Known rows, with every step that occurs
dufo, zuguped: 0; 17; 17; 10; 0; -4; -4; -2; -3; -20; -19; -1; -9; 3; 7; -5; -7; 7; 34; 16; 26; -5
tatu, dufo, zuguped, molu: -2; 36; -5; -1; -9; -41; -6; -1; -24; -28; -57; -3; -6; -5; 14; -15; 10; 8; 12; 8; 41; -5
tatu, zuguped, molu, bifu, rusaz: -5; 31; 10; -42; -54; -23; -28; 26; -36; -1; -6; -28; -5; 9; 13; 1; 28; -9; 45; 39; -3; -45
zuguped, molu, bifu: 7; 1; 16; -19; -22; -30; -28; 37; -15; 5; -24; -13; 33; 5; 8; 5; 26; 12; 27; 13; -21; -27
zuguped, tatu, bifu: -6; -1; -27; -29; -7; -13; 12; 5; -10; -3; -11; 2; 17; -2; 14; 5; 29; -8; -6; -10; -21; 9
dufo, zuguped, molu, bifu, rusaz: 1; 25; 36; -8; -44; -27; -15; 56; -23; -12; -27; -33; 4; 8; 13; -4; 35; 14; 57; 54; 6; -51
tatu, dufo, bifu: -8; 29; -46; -33; -20; -6; 26; -8; -21; -24; -4; 33; 6; -1; 0; 6; 11; -8; -22; -3; 24; 7
tatu, dufo, zuguped, molu, bifu: 7; 42; 11; -20; -31; -43; -33; 28; -30; -19; -44; 0; 20; 1; 14; 0; 23; 18; 24; 19; 34; -26
molu, bifu, zuguped: 1; 10; 27; -27; -15; -16; -50; -1; -1; 2; 11; 19; 35; 9; 7; -5; 16; 7; 35; -2; -35; -22
molu, bifu, dufo, tatu: -1; -39; 15; -20; -31; 4; -17; -17; -23; -20; 7; 25; 56; -3; 17; -20; 25; 14; -17; 17; -50; -13
molu, bifu, dufo, zuguped: 3; 25; 24; -12; -23; -4; -26; -12; -13; -33; 17; 18; 20; 6; 20; -8; 19; 27; 27; 17; -4; -15
zuguped, molu: 0; -6; 3; 1; 0; -28; -1; 7; -8; -5; -38; -17; 6; -1; 8; -9; 11; 3; 15; 1; -13; -5
zuguped, tatu, molu: -7; -6; -23; -8; 4; -28; 7; -2; -12; 24; -56; -3; 39; 4; 19; -20; 3; 1; 33; 7; -13; 12
molu, bifu, zuguped, tatu, dufo: -13; 16; -14; -40; -20; -50; -45; -5; -18; 0; -26; 21; 53; -5; 18; -22; 38; 9; 6; -21; -32; -24
bifu, dufo: -5; 1; -7; -2; 0; 1; 5; -37; -4; -23; 23; 15; 2; -3; 13; -17; 13; 10; -17; -11; -21; 11
dufo, zuguped, tatu, bifu, rusaz: -13; 26; -8; -18; -31; -10; 25; 24; -17; -19; -13; -19; -12; 2; 19; -4; 39; -7; 26; 30; 6; -15
molu, bifu: 8; 6; 14; -21; -22; -2; -27; 29; -7; 9; 14; 4; 28; 6; 1; 14; 14; 9; 11; 12; -8; -22
bifu, zuguped, tatu: -20; -16; -6; -7; 10; -41; -16; -28; 1; -6; -38; 4; 30; -4; 18; -36; 17; 0; 32; -22; -50; -7
dufo, tatu, bifu, zuguped: -5; -24; 12; -31; -14; 4; -12; -31; -13; -18; -8; 34; 29; 1; 13; -15; 14; -19; 3; 2; -42; 11
bifu, tatu, zuguped: -1; 8; 4; -6; 7; -12; -10; -70; -23; -19; 14; 14; -16; 7; 10; -19; 3; -14; 30; 1; 8; -7
tatu, zuguped, molu, bifu: 2; 22; 6; -43; -32; -30; -44; 3; -31; -4; -25; -9; 16; 8; 14; 5; 11; -4; 45; 15; -3; -27

Rows
13; -12; 28; -1; -5; -39; -24; -5; -21; -5; -13; -4; 35; 9; 12; -13; 43; 12; 37; 12; -32; -34
zuguped, molu, bifu, tatu
3; 0; 8; -22; -22; -28; -23; -4; -18; -17; -2; 3; 36; 3; 21; -11; 38; 22; 9; 1; -42; -15
zuguped, molu, bifu, dufo
5; 5; -16; -10; 5; -9; 32; -45; -22; -9; -12; 37; 28; 19; 12; -16; 9; -9; 52; 22; -1; 12
dufo, bifu, tatu, molu
3; -29; -1; -26; -21; 17; 11; -3; -18; -12; -5; 20; 21; -1; 6; 4; 12; -16; -22; 15; -17; 12
dufo, tatu, bifu
-1; 42; -5; -1; -10; -12; -4; -8; -15; -23; -19; 13; -14; -3; 6; -6; 0; 7; -3; 6; 54; 0
tatu, dufo, zuguped
-8; 10; -5; 2; 5; -33; 4; -4; -16; 4; -74; -4; 29; 7; 25; -25; -5; 7; 67; 23; 12; 6
dufo, zuguped, tatu, molu
-7; -3; 14; -4; 7; -41; -23; -22; -3; -12; -40; -2; 14; 1; 15; -28; 12; 0; 40; -12; -38; -6
bifu, zuguped, molu
-6; 15; -7; -22; -9; -28; -17; -25; -24; -13; -37; -13; -12; 3; 14; -9; -3; -13; 35; 3; 5; -5
tatu, zuguped, molu
-15; -32; -8; -21; -19; -22; -6; -70; -40; -43; -45; 9; 18; -7; 30; -43; 8; -7; 6; 9; -36; 4
bifu, dufo, tatu, zuguped, molu
-10; -15; 17; -38; -64; -19; -21; 17; -49; -8; -38; -20; 21; 3; 16; -16; 27; -14; 34; 56; -22; -48
dufo, tatu, zuguped, molu, bifu, rusaz
-13; 14; -21; -20; -33; 10; 43; 21; -13; -17; 13; -1; -11; 6; -1; 2; 22; -13; 13; 31; -2; -18
dufo, bifu, rusaz
4; 28; 8; 18; 6; -23; 2; -45; -22; -34; -8; 22; -12; 0; 10; -24; 16; 8; 6; 4; 42; -8
bifu, tatu, dufo, zuguped
0; 22; 5; -35; -4; -1; -18; -22; 0; -10; 22; 27; 1; 7; 10; 2; 14; -13; 13; -15; -21; 14
tatu, bifu, zuguped
14; 19; 10; -29; -20; -3; -27; 24; -15; 32; -8; 13; 44; 16; 7; 11; 0; 8; 38; 27; 4; -3
tatu, molu, bifu
-4; -29; 13; -29; -14; -24; -14; -25; -21; -23; -46; 18; 36; -1; 21; -23; 25; -16; 17; 2; -53; 7
dufo, tatu, bifu, zuguped, molu
1; 16; 6; -33; -5; -30; -19; -18; -7; -15; -16; 11; 10; 6; 18; -7; 26; -10; 29; -13; -34; 10
tatu, bifu, zuguped, molu
3; 8; 7; -23; -22; 0; -23; -10; -10; -13; 37; 19; 30; 3; 13; -3; 27; 20; -4; 1; -30; -10
molu, bifu, dufo
